Every row comes from one small tree of marks. Brackets hold a mark, then the marks that hang from it, in alphabetical order. Every link used is in the known rows. Which tree was each row made from?
In the rows, zero is written as 100.
Known rows
[dekul robu veka]: [94 99 95 110 74 127 83 121 115 89 87 151 96 77 88 104 108 73 91 104]
[robu [gibi [veka gumu]]]: [106 58 87 113 106 40 61 94 119 71 68 139 133 81 57 105 64 70 106 73]
[tinu [dekul [robu [gibi bonu]] veka] [gumu dezoz tuge]]: [101 116 89 123 60 112 83 124 123 86 108 78 113 83 98 106 78 43 93 89]
[kamag [dekul veka]]: [96 86 88 104 82 108 76 111 133 100 79 147 108 77 100 101 109 79 82 100]
[veka gumu]: [103 65 79 107 103 100 70 97 122 79 85 156 109 79 86 104 101 76 96 82]
[gibi bonu veka]: [96 69 80 118 110 44 57 105 111 79 65 125 116 84 85 98 66 72 69 83]
[veka [gumu tuge]]: [97 73 76 109 98 113 67 96 129 71 97 132 96 74 96 100 104 74 106 81]
[kamag [dekul [veka gumu]]]: [100 77 92 101 84 113 81 106 139 100 84 160 123 72 78 109 115 73 93 98]
[tinu [gumu tuge]]: [91 90 72 113 96 117 64 97 130 60 110 124 84 86 128 88 105 77 106 74]
[kamag [dekul [robu [gibi bonu]] veka] [gumu dezoz]]: [93 87 106 113 67 78 92 137 132 121 82 104 125 64 70 100 86 57 74 130]
[gumu dezoz tuge]: [104 94 71 111 86 134 62 100 124 78 93 99 74 78 107 88 103 74 103 89]
[kamag dekul [gumu dezoz]]: [100 68 80 100 89 101 74 105 139 104 85 127 95 73 111 88 113 82 94 104]
[robu [gibi bonu] gumu]: [93 70 80 119 106 41 64 106 113 87 73 129 131 81 69 106 64 65 66 90]
[tuge gumu]: [101 83 70 111 102 99 66 94 120 72 86 137 94 78 111 101 106 88 87 97]
[kamag [dekul veka] [gumu dezoz tuge]]: [95 92 88 104 70 130 81 112 149 101 100 107 84 62 112 88 121 75 106 113]
[robu gibi gumu]: [97 72 78 112 100 63 64 97 117 80 75 145 117 82 77 104 80 75 92 82]
[robu gumu]: [95 76 73 106 100 95 66 93 118 81 83 159 102 82 90 102 104 81 93 83]
[kamag gumu]: [91 56 80 108 104 78 71 104 125 82 86 149 89 77 120 90 100 86 91 93]

Which tree is each row?
[90 102 97 104 57 145 91 124 144 107 104 110 84 60 101 93 128 72 109 123] => [kamag [dekul robu veka] [gumu dezoz tuge]]
[105 102 76 116 67 119 73 107 124 74 107 91 97 90 116 100 88 59 117 73] => [tinu [dekul [robu gibi]] [gumu dezoz tuge]]
[96 101 88 121 82 65 66 110 113 84 79 84 120 73 42 103 64 54 97 95] => [dekul [robu [gibi bonu veka] [gumu dezoz tuge]]]
[104 93 77 114 89 72 56 90 121 71 79 96 107 77 60 96 74 68 119 78] => [robu [gibi veka] [gumu dezoz tuge]]
[102 93 90 106 75 72 71 104 124 100 67 123 132 77 41 106 86 68 108 96] => [kamag [dekul [robu [gibi veka] [gumu dezoz]]]]
[90 80 92 120 96 28 68 111 106 86 66 129 140 80 43 111 57 62 80 91] => [dekul [robu [gibi bonu veka] gumu]]
[97 101 88 108 70 85 68 102 130 94 79 99 119 72 51 103 89 66 117 94] => [kamag [dekul [robu [gibi veka] [gumu dezoz tuge]]]]
[103 101 70 107 67 141 75 99 121 88 98 116 88 81 102 110 113 67 113 81] => [tinu [dekul [robu [gumu dezoz tuge]]]]
[98 84 76 109 82 113 77 105 119 76 100 150 103 97 130 106 104 72 99 69] => [tinu [dekul robu] gumu]
[114 102 76 108 73 137 77 102 127 81 103 130 98 92 121 101 108 65 106 73] => [tinu [dekul veka] [gumu dezoz]]
[79 88 98 105 66 121 90 124 144 100 101 131 90 62 112 97 123 78 101 118] => [kamag [dekul robu veka] [gumu tuge]]
[91 96 97 104 68 124 86 123 129 105 82 149 108 75 89 106 116 76 86 111] => [kamag [dekul robu veka]]
[93 100 90 115 76 62 68 112 126 101 75 83 132 70 43 105 72 56 92 102] => [kamag [dekul [robu [gibi bonu veka] [gumu dezoz tuge]]]]
[90 102 92 106 74 125 86 113 116 91 90 166 104 74 70 111 116 72 98 102] => [dekul [robu gumu] veka]
[93 76 94 124 97 28 65 119 104 84 62 113 131 82 60 104 49 63 73 93] => [dekul [robu [gibi bonu veka]]]
[101 69 96 113 93 55 70 106 114 77 71 142 133 78 46 110 71 67 109 83] => [dekul [robu [gibi [veka gumu]]]]
[94 108 80 102 67 146 76 105 134 101 96 117 95 71 80 101 125 72 108 104] => [kamag [dekul [robu [gumu dezoz tuge]]]]
[104 122 82 111 54 165 85 112 129 79 118 109 84 84 120 102 118 59 119 83] => [tinu [dekul robu veka] [gumu dezoz tuge]]
[86 107 95 115 68 108 82 115 121 82 95 127 106 69 67 109 96 65 107 102] => [dekul [robu gibi [gumu tuge]] veka]
[100 91 79 121 95 50 56 99 118 78 76 80 120 75 52 98 58 57 94 85] => [robu [gibi bonu veka] [gumu dezoz tuge]]
[104 80 79 109 79 122 77 99 132 78 98 135 104 76 110 114 105 66 108 75] => [tinu [dekul [veka [gumu tuge]]]]
